What can hang from each mark
safi: bugubu muvef
bagu: luda muvef
bugubu: luda safi
sopi: muvef rikiv
luda: bagu bugubu
rikiv: sopi
muvef: bagu mefak safi
mefak: muvef

Every row comes from one small tree of marks. The marks that hang from a mark follow it in brackets, in alphabetical order. Every link used is in the known rows. Which tree was each row made from?
Known rows
sopi(muvef(bagu(luda) mefak safi) rikiv): [ -7.7   0.3  17.2 -20.8  -3.7 -24.2  15.2 -45.4 -20.2  -1.8   4.7 -32.7
  10.0 -29.3  -1.6  15.9   9.2 -41.5  22.7  -6.5 -18.4  -1.8  -1.5  -8.6
  -6.2]
bagu(muvef(mefak)): [-15.0  -9.2   6.9  18.8  -6.5 -20.6   4.2 -17.6  -7.7 -11.7  14.4 -29.8
  -9.1 -12.6  -6.9   4.7 -10.2 -26.0  27.1  -7.1   4.9  -1.3  -5.5   3.1
   0.5]
safi(muvef(bagu)): [  4.4   8.3  20.3  -7.5  -3.0 -25.5  -0.2 -31.5  11.9   8.1   0.4 -29.6
  -7.8   8.0 -15.1  17.6  22.1 -39.4   9.0  -0.2   7.8  -3.5 -23.6   3.4
  -9.0]
rikiv(sopi(muvef(bagu))): [ -7.7  11.6  18.2  -7.0  -4.6 -26.6  11.1 -34.6   8.1  14.9   3.5 -35.1
   4.2 -15.0 -37.5  20.1  14.6 -25.6  36.8 -13.4  -4.5  -3.1  -2.1  -4.2
  -0.6]
bugubu(safi(muvef(bagu))): [  0.6   4.6  18.2 -25.0 -17.0 -24.2  -1.3 -26.8  13.3   8.2   1.2 -26.1
  -1.1  10.0   1.5  19.2  20.1 -37.0   5.0  -0.9   3.4  -6.7 -21.4   0.6
  -6.7]
muvef(bagu(luda) mefak safi): [-10.9  -1.3  19.4  -8.5  -3.3 -16.5  17.8 -19.9 -21.3  -9.9   6.3 -37.6
  -3.4 -14.9   8.5  13.9 -10.4 -59.5  27.8   4.5 -15.5  -7.0 -15.6  -0.1
  -4.3]
bagu(luda(bugubu(safi))): [-21.3  -7.6   8.4 -10.1 -19.4 -24.3   9.3 -32.8  22.0  40.5  12.8 -33.2
   6.6 -10.1   9.4   5.5 -35.6   4.3  10.5   2.4  -9.0 -10.4 -21.5   5.9
  14.8]
luda(bagu(muvef(safi))): [-26.3  -5.8   9.0  19.3 -12.7 -21.8   3.2 -28.8   4.2 -10.1  12.7 -30.8
   3.6  10.2  -7.8  13.7 -51.5 -22.7  21.1  -2.7 -18.4  -5.3   0.8 -10.9
   4.9]
safi(muvef): [  0.4   4.8  14.1   8.9  -8.0 -29.1  -4.4 -24.6  13.7  20.3   6.3 -30.9
  -9.0   6.7 -17.3   7.9  15.3 -19.1   1.4   3.7   6.2  -3.8 -11.8   3.0
   0.6]
rikiv(sopi(muvef(mefak))): [-16.1   2.8  10.8   0.3  -7.0 -24.8  10.4 -16.0  -3.4   9.3   7.0 -32.6
  -2.4 -28.5 -33.2   7.6  11.6 -17.6  37.0 -12.6 -15.0  -2.0   9.2  -5.3
   6.4]
sopi(muvef(safi)): [ -6.9   2.9  15.5   7.6 -11.9 -28.9   3.1 -25.3 -15.9  14.3   6.4 -34.0
   4.2  -5.3 -21.8  11.2  -3.7 -18.7  12.7  -3.6 -27.2  -7.8  27.9  -7.9
   5.6]
luda(bagu bugubu): [-26.8  -4.2   8.2   4.8  -7.6 -21.3   1.9 -31.5  27.6  31.3   1.1 -32.7
   4.6  -2.4 -14.5  13.3 -60.2   6.0  14.7  -0.6 -24.3  -9.5 -25.7  -3.0
   9.0]
luda(bagu(muvef)): [-24.0  -6.8   5.5  22.6  -9.3 -23.8   0.7 -36.4  16.9  -2.2  14.8 -30.6
   2.2   1.7 -14.2   6.4 -36.3 -12.6  19.7  -3.3   2.3  -3.3 -16.2  -2.9
   4.9]
muvef(mefak safi): [-12.3  -5.5  13.1  10.1  -9.1 -18.6   5.2  -0.9 -23.1  -1.8   5.5 -33.9
  -6.4 -14.4  -1.0  13.7 -12.4 -32.4  21.2   1.5 -32.2  -9.1   7.0  -4.5
   2.4]
mefak(muvef(bagu(luda(bugubu)) safi)): [-11.4   4.4  11.9 -11.3   5.2 -21.2  17.5 -31.6   2.3  29.3  -2.8 -31.4
   4.2  11.5   3.7  16.3 -48.9 -44.2  11.4  -0.4   0.0  -8.8 -21.9   6.7
   3.3]
bugubu(safi(muvef)): [ -3.2   1.1  11.8  -9.6 -21.6 -27.6  -5.0 -18.2  15.8  18.0   6.8 -26.7
  -1.4   5.5  -1.3  10.2  16.4 -13.9  -1.0   1.8   1.0  -7.0 -10.6   0.1
   2.3]
muvef(safi): [ -8.4  -0.8  13.6  18.0 -13.8 -23.9   2.7 -13.0  -9.8  11.7   8.5 -36.0
  -0.7  -4.0  -7.8  15.2 -12.1 -21.9  12.7   3.6 -24.7  -9.3   8.1  -3.6
   5.3]
safi(bugubu(luda) muvef(bagu)): [  7.2   8.6  16.8 -25.8  -8.9 -23.2  -2.4 -39.3  37.4  25.5  -2.9 -18.0
 -11.0  12.7 -16.9  25.0  15.8 -29.8   2.6  -3.1   1.2  -0.3 -22.0   5.0
  -4.9]
rikiv(sopi(muvef(bagu(luda)))): [-10.7  10.3  18.2  -9.2  -3.9 -29.0  19.4 -48.1  10.0  20.1  11.6 -38.9
   5.3 -18.2 -30.7  10.9  11.1 -31.0  37.0  -7.9   9.8  -1.4 -10.3   0.4
   2.4]
bagu(luda(bugubu(safi)) muvef(mefak)): [-31.3 -15.4   5.6 -11.9 -15.7 -19.9  14.3 -31.0  11.9   7.2  17.3 -26.7
  -0.4 -12.8  18.3   0.7 -51.1 -12.8  26.5  -7.7   4.2  -5.1 -19.1   5.3
  11.9]
rikiv(sopi(muvef(bagu safi))): [-10.4  12.2  20.9 -10.1  -8.3 -24.8  14.1 -27.5  -5.8   7.5   1.7 -35.0
   5.7  -7.9 -30.6  27.8   0.5 -38.6  37.9 -12.5 -24.3  -5.5  14.8 -11.4
   0.1]
rikiv(sopi(muvef(bagu safi(bugubu)))): [ -9.6  12.1  20.9 -14.5 -11.3 -24.5  12.4 -33.9   5.9  16.3  -1.7 -30.9
   1.2  -0.3 -28.0  29.7   4.2 -39.7  30.4 -10.9 -36.1  -1.9   8.1  -7.0
   0.6]
luda(bagu(muvef(mefak)) bugubu): [-37.9 -11.1   5.0   3.7  -4.2 -16.8   6.7 -28.7  17.1  -3.9   5.4 -25.3
  -1.3  -4.3  -5.6   8.3 -72.3 -10.1  29.4 -10.4 -12.0  -4.0 -20.1  -3.9
   5.5]
bagu(muvef): [ -9.5  -4.3   8.2  27.9  -9.6 -26.4   1.3 -30.4   3.8   3.9  17.7 -31.7
  -3.6  -2.4 -14.3   6.4 -10.8 -12.9  18.6  -4.9  11.2  -2.7  -3.3   3.9
   4.3]

Write each row's tree
[ -7.3   3.3   8.6  -8.0   8.8 -23.3  14.2 -39.7  15.0  36.7  -1.3 -31.3
   3.0   4.5  -2.9   5.0 -34.2 -32.3   8.5  -1.8  18.9  -6.6 -39.8  13.7
   2.2]	mefak(muvef(bagu(luda(bugubu))))
[ -1.8   0.5  14.0 -13.6  -1.5 -24.1   4.1 -38.6 -12.3   1.3  -0.4 -28.6
   8.3 -32.9 -17.7  17.4  31.0 -26.0  19.8 -12.9 -10.7  -1.5  -7.3  -6.2
  -9.9]	sopi(muvef(bagu mefak) rikiv)
[ -9.0  -5.4   9.5  -9.2 -15.5 -16.4   3.4  -8.2   0.9  15.2   3.6 -20.8
 -10.0 -10.8  -2.7  18.7 -16.2 -22.5  15.4  -2.1 -40.6  -5.4   7.0  -3.4
   6.5]	muvef(mefak safi(bugubu(luda)))
[  2.8   7.6  20.3 -16.5  -5.3 -27.6   5.7 -50.8  26.9  23.6   4.5 -30.5
 -11.4  12.5  -4.6  12.1  22.2 -45.5   1.4   6.4   6.3   1.3 -38.3  12.4
  -6.0]	safi(bugubu muvef(bagu(luda)))
[ -0.3   1.7   1.4  -2.3  -7.3 -22.2   0.2 -16.5  11.8  36.2  -0.3 -18.4
  -3.9  11.1  -9.9  13.8 -18.6 -21.8  -3.3  -1.8 -17.4  -5.5   3.3   2.2
   9.7]	mefak(muvef(safi(bugubu(luda))))
[  2.0   5.1  15.0  -4.9  -6.3 -29.3   1.3 -52.4   2.1  16.7   2.6 -31.1
  13.7 -22.1 -25.3  21.2  31.3 -15.3  13.4  -9.8  -6.4  -2.7  -8.1  -5.1
  -6.6]	sopi(muvef(bagu) rikiv)
[  0.0   5.7  12.3  -4.8   2.0 -23.1  12.6 -34.8  -0.7  23.0   1.1 -30.9
  -2.2  14.6   5.1   8.3  -8.8 -57.4   1.5   4.9  -4.9  -3.6 -24.2  10.9
  -0.6]	mefak(muvef(bagu(luda) safi(bugubu)))
[-33.3  -8.5   6.1  12.8  -7.3 -21.7   3.9 -40.3  30.7  12.5   8.3 -26.5
   3.4   6.4 -13.6  12.1 -73.4   2.4  22.1  -7.6  -8.2  -5.3 -19.4  -3.1
   8.8]	luda(bagu(muvef) bugubu)
[  3.6   3.7  10.4  -9.1 -13.7 -27.0  -6.8 -34.4  39.0  36.9   4.0 -17.4
 -11.5  10.7 -19.9  14.5  10.8  -7.5  -5.2   0.6  -3.2   0.0 -11.6   3.9
   4.5]	safi(bugubu(luda) muvef)
[  0.3   5.5  19.5 -15.1   0.5 -20.0   2.5 -18.4  -1.2  -6.2  -3.1 -27.9
 -11.8  -2.3  -8.2  15.9  18.9 -50.3  15.5  -1.2   3.4  -2.8 -24.7   3.0
 -12.5]	safi(muvef(bagu mefak))
[-14.1   8.4  20.3 -17.6  -5.8 -19.7  17.5 -15.3 -17.5  -8.6  -1.4 -32.3
   0.8 -19.3 -23.6  26.1  -0.6 -48.7  45.9 -14.8 -30.7  -4.8  14.5 -12.2
  -2.2]	rikiv(sopi(muvef(bagu mefak safi)))
[ -2.3   2.1   6.3  12.0  -5.4 -24.7   0.6 -14.8  -3.7  30.6  -0.5 -26.9
  -4.1  15.5  -4.0   6.3  -4.4 -33.0  -5.1   2.6 -19.7  -5.1  -3.0   5.8
   5.7]	mefak(muvef(safi(bugubu)))
[-11.3  -5.1  13.3   3.8 -12.8 -18.3   3.6  -7.2 -11.1   6.8   3.1 -29.6
 -11.7  -7.3   1.9  14.0  -7.8 -32.9  12.6   2.4 -42.5  -5.2   0.3   0.6
   2.3]	muvef(mefak safi(bugubu))
[-20.3  -6.1  11.2 -31.1 -13.8 -22.9   8.7 -23.8  21.4  23.6   5.9 -24.6
  -3.5  -2.3  15.1   4.3 -25.1 -17.1   9.3   1.4  -3.3  -5.8 -25.1   4.5
   6.9]	bagu(luda(bugubu(safi(muvef(mefak)))))
[-22.4  -6.0   1.1   9.3 -11.1 -21.7   0.4 -38.8  29.9   3.4  17.4 -22.4
   4.1  -1.8 -19.1   9.8 -44.7   0.9  22.4  -8.1   7.2  -3.8  -7.3  -7.4
   9.0]	bugubu(luda(bagu(muvef)))
[-17.4   3.6  10.0 -22.7 -15.6 -21.3  11.1 -15.8   9.4  20.1   3.5 -20.2
  -4.5 -18.5 -29.0  21.1  -8.0 -19.3  32.0 -15.4 -42.7  -1.2  26.3 -11.3
  10.9]	rikiv(sopi(muvef(mefak safi(bugubu(luda)))))
[-12.9  -0.1   6.7 -27.6  -2.8 -21.4  13.5 -32.3  16.7  34.8   0.1 -27.5
   8.3   4.9  12.6   8.4 -33.0 -29.3   7.0  -3.0  14.6  -9.7 -38.5  10.0
   5.2]	mefak(muvef(bagu(luda(bugubu(safi)))))
[ -8.3  -1.8  15.5  -4.6   0.4 -19.3  14.5 -27.7  -8.0  -0.3   9.8 -37.2
  -5.1 -21.5   2.7   6.2   4.7 -47.3  26.5   3.0   5.2  -4.1 -31.3   7.3
  -4.7]	muvef(bagu(luda) mefak)
[-30.0 -10.7  11.4   3.3  -7.5 -19.9  18.2 -28.5  -1.6   2.0  13.3 -29.2
  -4.3  -5.1   9.5   8.1 -65.6 -29.6  30.7  -5.2  -9.9  -4.0  -1.2   0.7
   9.2]	bagu(luda(bugubu) muvef(mefak safi))
[ -0.5   4.8  14.6  -7.4  -4.4 -31.3   8.9 -66.3   4.8  22.5  10.1 -35.3
  14.8 -25.7 -17.2  11.7  24.3 -19.0  13.8  -4.5   6.0  -0.6 -17.4  -1.1
  -3.4]	sopi(muvef(bagu(luda)) rikiv)
[-22.1  -7.1   8.6  14.6  -7.7 -26.9  12.4 -49.7  22.7  24.2  18.7 -31.9
  -1.0  -2.8  -5.2   2.8 -52.0  -4.4  21.3  -3.9  16.4  -3.1 -19.2   9.5
  12.0]	bagu(luda(bugubu) muvef)
[-18.5  -8.0  10.4  17.2 -10.1 -19.0   7.2 -10.2 -20.9 -18.8  12.0 -28.7
  -7.7  -4.7   1.3  12.1 -26.3 -36.9  27.4  -6.3 -15.5  -4.1  12.8  -3.5
   2.0]	bagu(muvef(mefak safi))
[-30.7  -9.6   8.3  12.2  -7.4 -16.3   6.5 -16.4  -9.5 -26.5  10.2 -28.2
  -1.7  -0.9   0.9  11.6 -51.6 -35.7  29.2  -4.3 -23.3  -4.5   0.2 -11.9
   1.9]	luda(bagu(muvef(mefak safi)))
[ -1.5   4.1  19.9 -23.0  -0.7 -22.4   9.0 -37.9  14.7   7.7   0.8 -27.1
 -16.4   1.6   2.4   8.5  21.8 -56.5   8.6   4.7   4.4   3.0 -40.8  11.6
  -8.9]	safi(bugubu muvef(bagu(luda) mefak))
[-18.4   2.7  14.2  -9.5 -11.8 -23.4  10.9 -14.5  -4.8  12.2   1.0 -28.4
  -6.0 -14.3 -23.6  17.5  -0.3 -30.2  31.1 -12.2 -49.1  -0.9  18.5  -8.1
   6.8]	rikiv(sopi(muvef(mefak safi(bugubu))))
[-31.8  -8.4   6.3 -11.6 -18.9 -19.5   1.1 -25.6  31.0  29.7   2.2 -29.1
  11.5  -0.8   1.9  15.2 -58.6   9.9  12.6  -2.0 -28.0 -13.5 -24.9  -6.4
  12.2]	luda(bagu bugubu(safi))
[ -5.2  -0.6  10.1  -0.9 -19.5 -21.2   0.6 -22.3  14.2  30.3   5.5 -23.2
  -3.5   1.1 -11.7  20.6 -14.2 -10.2   7.8   0.2 -35.7  -6.3   7.4  -2.1
  10.3]	muvef(safi(bugubu(luda)))
[-38.0 -12.1   3.8  -6.5 -20.0 -20.7   3.0 -35.4  32.3  10.9   9.3 -24.2
  10.8   6.5   3.5  13.3 -71.7   5.4  20.3  -8.6 -10.6  -9.0 -18.6  -6.6
  12.0]	luda(bagu(muvef) bugubu(safi))
[-20.6  -8.5  10.1  13.5  -8.1 -21.3  15.3 -23.3 -16.8 -13.7  20.8 -32.5
  -5.7  -9.5   8.1   1.3 -30.0 -40.4  28.2  -0.2  -1.7  -2.2   2.9   0.7
   5.1]	bagu(luda muvef(mefak safi))
[-22.6  -6.4   6.5 -14.9 -13.7 -13.5   2.4 -13.9  14.3   8.6   1.3 -20.7
  -3.4  -5.4  -3.4  17.7 -44.4 -20.4  16.0  -1.2 -48.4  -6.2  -5.4 -10.7
   6.9]	muvef(mefak safi(bugubu(luda(bagu))))
[ -5.3  -3.4   7.8   1.7  -6.1 -27.5   0.0 -32.7  -9.7  12.2   5.5 -28.6
   6.6 -35.5 -19.5   7.5  27.1  -4.9  13.3  -9.6 -17.2  -1.1   1.5  -6.5
  -0.3]	sopi(muvef(mefak) rikiv)
[  1.0   3.8  19.8 -22.5  -2.1 -20.8   0.7 -25.2  10.3   2.6  -6.4 -23.7
 -17.5   5.1  -4.6  16.2  25.8 -52.4   8.8  -1.7  -7.4   1.2 -29.8   7.5
 -12.3]	safi(bugubu muvef(bagu mefak))
[  0.5   6.0  17.7  -9.3  -9.3 -26.8   3.9 -43.9 -12.1  10.1  -0.8 -30.6
  15.5 -16.3 -18.4  27.6  14.5 -24.8  14.9  -9.3 -23.3  -5.0   7.5 -12.3
  -6.1]	sopi(muvef(bagu safi) rikiv)
[ -1.6   1.2   8.6 -11.4 -19.6 -28.6  -2.1 -47.3  16.1  37.3   3.7 -18.2
  11.1 -15.2 -21.3  24.7   3.0   5.9   1.9  -9.5 -36.0  -1.4  19.0 -11.0
   8.0]	sopi(muvef(safi(bugubu(luda))) rikiv)
[-16.8  -4.1  15.9 -15.8   0.8 -17.4  17.9 -31.9   5.2  13.1   2.7 -34.4
  -3.8 -18.8   2.4  12.6 -33.3 -33.9  28.5  -1.3  -4.4  -6.5 -35.2   8.3
  -0.6]	muvef(bagu(luda(bugubu)) mefak)
